Each row comes from the steps of one walk. Every step used is in the known rows, and no mark comes twice. Write the walk behind each row, first mark first.
Known rows:
dodeg pudoku fanap sorel: [ -2 -10  16  -2 -11 -35  -3  15   1  -9  10 -11  -5   6 -25 -19 -21 -52
  25   7 -24  18   2 -17 -19  11  10  -6  -3]
molu nodam: [ -2   6   8  19  10  12   1  -3   2   3   5   7  -6  -1 -12  11   3  15
  -3   0  13 -28   1   2  16  -6  -9  -3  14]
mevir limal mubuv: [ -1 -13 -27  12  -3   3   0  10  -8  -1  -9  -5   0  -7  46   8   5 -38
   4 -14   6 -13  -8  -1  22  10  -9  22 -26]
detek fanap molu nodam: [ -7  -4  31  16  11  64   5   2  11   0  20   7 -21  -3 -28  24   2   0
  -6   1  17 -55  -4   1   3 -13  -9 -24  18]
viliz zedi: [  0  13  -7  15  -5   3   3  -1  -2  14  -2   3  -4   2  -7  -3  -2 -22
   1  -3 -14  15  -2   7  -5   1  -6   8 -30]
pudoku viliz zedi mevir: [ -7  18  -6  29  -7  -6   3  -3 -17  19  -3  12  -9  10  24  -6  -7 -51
  16  -2 -32  35   0  14  25  14 -14  18 -38]
limal mubuv: [  2  -9 -11   3   1  -7   1   2  -6   2  -5  -4  -4  -1  10   0   1 -19
   7  -9   6  -9  -4  -5  13   2  -6  10 -22]
pudoku viliz zedi mubuv: [ -6  30  -9  20 -13 -11  -6  -6 -17  17   6  11  -3   9   2   4  -7 -50
  12  -9 -22  32  -3  18  17   9 -12   3 -57]
detek fanap: [  5  -2   9  -4   4  24   2   4   5  -3   9   3  -6  -1 -26  11  -6  -9
  -6  -6  -2 -16  -4  -3 -18  -3   2 -12   9]
detek fanap sorel mevir: [ -2   0  -9   4   7   4   7   9  15   6   9  14 -21 -10 -26  -4 -11 -35
  22  23 -11 -32  -2 -13   4   2   3 -14 -16]
fanap detek: [ -1 -10  23   3   6  19   8   3   5   4  17  -2   0  -2  -4  11   3  13
  -8  11   5  -8  -1  -8  -4  -3   8  -2 -31]
dodeg pudoku viliz: [ -9  -3  14  -1 -13 -26  -7  -1 -13 -10   6  -2   1  14   0  -8 -11 -23
  23   1 -26  14   3  11   5  11  -2  -2  12]
pudoku fanap: [  0  -4  18   1  -4 -11   1   9  -1   3   8  -5   1   5 -15 -11  -7 -18
 -16  -3  -8  14   1  -7 -11   5   4  -6  21]
viliz zedi mevir sorel: [  4  22  -4  15 -10 -10  -1  -1 -13  12 -17   0 -14   4  33  -3  -6 -46
  20  -5 -15  21  -4   4   6  11 -17  24   2]
nodam molu fanap kuzip: [-10   2  36  16  -3  38   1   3  21  10  10   4  -8  -3 -39  24   0  28
 -15  15  -4 -24  -7 -12 -11 -16   1   3   5]
pudoku viliz zedi mevir limal: [-10  12 -21  38 -11   3   2   5 -20  17  -7  10  -5   5  60   1  -5 -69
  17  -9 -32  30  -3  19  35  21 -18  30 -41]
mevir limal: [ -2  -5 -16  10  -5   6   0   6  -1  -3  -3  -1   3  -5  37   8   3 -18
   1  -5   0  -5  -4   4   9   7  -4  13  -7]
mevir sorel fanap: [  3   8  16 -11 -14   2  -3   1   2   0   0 -10 -10   6   9 -13  -1 -16
  15  -2  -9 -22  -5  -2 -17  -2  -3  -1  64]
mevir sorel fanap kuzip detek: [  0   0  47   8 -11  22   1  -1  16   5  31 -15  -8   4 -18  15   3  -1
   6   6  -1 -38  -6   2 -40  -6  10  -4  56]
nodam molu fanap sorel mevir limal mubuv: [-15  -4 -26  33  -6  -2  -2  17  14   6 -15   9 -29 -18   2  -1  -2 -54
  18  29 -13 -41 -11 -28  43   3  -8  25 -39]
fanap kuzip: [ -2  -5  19   0   3  23   6   1  10  11  14   0   5  -1   6  17   2  18
   2   0   2 -13  -2   4  -9  -4   4  -2  -8]
nodam molu fanap sorel: [-11   6   7  13  -4   4  -2   5  18  -4  -2  10 -23  -7 -54   7  -7  -8
  13  25 -11 -19  -4 -24  -3  -9   3   2 -19]
nodam molu detek: [ -4  -5   3  34  -3  26  -2   5  11   6   0   6  -7  -2 -41  12   6  18
 -34  14  17 -26  -7  -5   8 -13  -2   6  -9]
nodam molu detek fanap sorel mevir: [ -6  -3  -6  40   4  28   5  14  26  11   8  19 -29 -12 -66   7  -5 -18
 -12  37   4 -59  -9 -18   9 -11   2  -8 -27]
kuzip fanap sorel mevir limal mubuv: [ -6 -15 -32  34   5   1   1  16   3  22  -9   5 -19 -14  23   0  -3 -59
  32  15 -13 -13  -9 -12  33  10   0  23 -47]
molu fanap: [ -2  11  19   7   2  12  -2   5   8  -3  -5  -1  -6  -1 -24   8  -2   3
 -10   2  -2   1   0 -12  -2  -1   1   0  19]
viliz zedi mubuv: [  3  26 -15  20  -8   1  -5  -1  -9  17   1   1  -3   2   0   7  -4 -40
  -1 -10  -5  30  -6   5   7   2 -11   9 -58]
viliz zedi mevir sorel fanap: [  5  22   5  14 -17   9  -1   2  -8  17 -10  -8 -18   8  29 -15  -8 -56
  18  -7 -23  14  -8  -1  -2   6 -16  23  23]
nodam molu detek fanap: [ -1  -7  12  29   1  47   2   9  15   3   8   9 -14  -2 -67  23   0   8
 -42   7  15 -43 -10  -7 -11 -16  -2  -5   0]
sorel mevir: [ -4   3  -7  10   0  -6   0   2   4  11  -2   3  -7  -4   8 -13   1  -7
  -1  18  -5  -8   2  -4  24   3  -3   1   6]
mevir sorel fanap molu: [ -7  -1  30 -10 -17  29  -3   1   6   1   8 -14 -18   5  12 -11   2 -18
  16   4  -5 -31  -6  -1 -12  -7  -4  -9  55]
detek fanap sorel: [  2  -4  -3  -5   6  12   6   7  11  -5  11  11 -16  -7 -34   9 -12 -28
  24   4  -6 -27  -3 -10 -21   0   8 -15 -23]

Write each row's walk:
[  0 -13  35  16  12  37   6   4   4  19  17  -3  -2  -1 -26  18  -1  20
 -11  12  -6  12  -4  -8 -14  -8  12   1 -22] -> kuzip fanap detek
[ -8   7  18  14  -6  15  -5   1  12  -1  -6   3 -14  -2 -44   5  -1   9
 -17  14  -6 -10  -5 -16   0 -12  -3   5  15] -> nodam molu fanap
[  0  -5  28   2  -3  39   5   3  15  16  23  -8  -1   3   1   5   1   9
   2  -1  -8 -22  -6   1 -19  -9   7  -3  13] -> sorel fanap kuzip
[-12  -2  22  20   7  40   2  -1   6   2  12   4 -14  -1  -4  12   8   7
  -2   6  18 -38   1   4  22 -11 -10 -12   7] -> fanap molu nodam
[  1  -7  11  12   6   9   3   6  15 -13  26   5 -18  -7 -63  20 -10 -27
  12  14   1 -31  -3 -12 -34  -1  15 -16 -24] -> kuzip detek fanap sorel
[ -6  -1  -4  23   8  -1   1   6  11  22   0  10 -18  -9 -22  -8  -7 -19
  26  29 -17   1  -1 -11   9   1  10   0 -23] -> kuzip fanap sorel mevir
[ -5   9   8   5   4   2   1   8  14  -5  -2   7 -15  -6 -34   6  -7 -16
  22  13  -7 -10   0 -20  -2   3   8  -4 -15] -> molu fanap sorel
[  3  -9  28  -2   7  46   9   6  14   9  23   4  -2  -2 -19  29  -5   9
  -3  -6   1 -29  -6   2 -29  -7   3 -13   1] -> detek fanap kuzip
[ -9  -2  39  17   0  35   3   5  17   3  12   0 -13  -4 -50  18   1  22
 -27  25  -3 -17  -6 -24  -5 -15   4   4 -14] -> nodam molu fanap detek
[ -5 -14  34  15   2  50   0   3  12  -9  30  -6 -17  -2 -49  22   0 -12
 -16   8  11 -31  -3  -2 -25  -9   8 -22   1] -> kuzip detek fanap molu
[ -3  -9  32  17   4  21   3  -1  13   5  31  -5   3  -2 -24  28   4  16
 -10   9   7 -17  -1   3 -24  -5  12  -4  -7] -> fanap kuzip detek
[  6  -3  11  24   9  45   6  12  11   1   8   5  -7  -2 -47  23   0   0
 -34  -6  18 -30  -6  -2 -11  -5   3 -10   7] -> molu detek fanap
[ -9  -3 -33  19  -1  -9   2  12   9   6  -2  10 -12 -15  36  -7  -1 -45
  30  24 -11 -22  -2  -6  30  13   0   9 -31] -> fanap sorel mevir limal
[ -7  -8  44  33  12  61   2   1  15  -7  36   1 -23  -3 -60  33   4   0
 -19   9  23 -57  -2  -1  -9 -14  -3 -25  17] -> kuzip detek fanap molu nodam
[ -2 -13  29  31   3  70   8   9  25  15  22  10  -9  -4 -62  42   1  24
 -40   8  16 -53 -13  -2 -21 -20   2  -8  -9] -> nodam molu detek fanap kuzip
[ -9 -10  16  27   3  48   1   8  11   5   8  -1  -7  -1 -14  13  11   6
 -25   7  26 -24  -2   0  15  -7   0  -8 -13] -> fanap molu detek
[ -5   1  49  25   5  31   1   4  21   4  26  -6  -4  -3 -48  36   3  18
 -17  11   5 -17  -1  -8 -22  -5  14  -4  11] -> molu fanap kuzip detek
[  1  -1  38  -7  -7  22   6   3   8   5  16 -12 -10   3   3  -3   1  -3
   6   8  -7 -31  -7 -10 -21  -5   5  -2  34] -> mevir sorel fanap detek
[ -3   2  40  10   9  31   7   8  13   2  12  -3  -5  -3 -28  19   1  16
 -19  13   1  -5  -1 -19  -3  -4   9  -1 -10] -> molu fanap detek
[ -7 -14  29  40   8  67   0  10  11  19   7  -2 -10  -1 -37  22   7  14
 -28   7  15  -6  -5   2   3 -12   5  -6  -8] -> kuzip fanap molu detek
[ -9   6  39   9  -7  41  -2  -1   9   3  11  -7 -25   5   2  -1   6  -6
  14   4   8 -59  -5   2   5 -12 -13 -13  70] -> mevir sorel fanap molu nodam
[  0  -1  -6  31  11  26   8  16  22  10   9  16 -22 -11 -46   8  -5 -26
  -4  23   9 -49  -4 -14   9   0   6 -13 -20] -> molu detek fanap sorel mevir
[ -8 -12  26  14   3  48  -3   2   3  14   8  -3 -10   1 -16  10   1   5
  -2   6  -3   8  -3   1  -6 -10   4  -5  -4] -> kuzip fanap molu
[ -4   6  37   8   5  36   4   6  18  10  10   0  -1  -3 -19  25   0  20
  -6   1   0 -12  -3  -7  -9  -4   6  -2  12] -> molu fanap kuzip
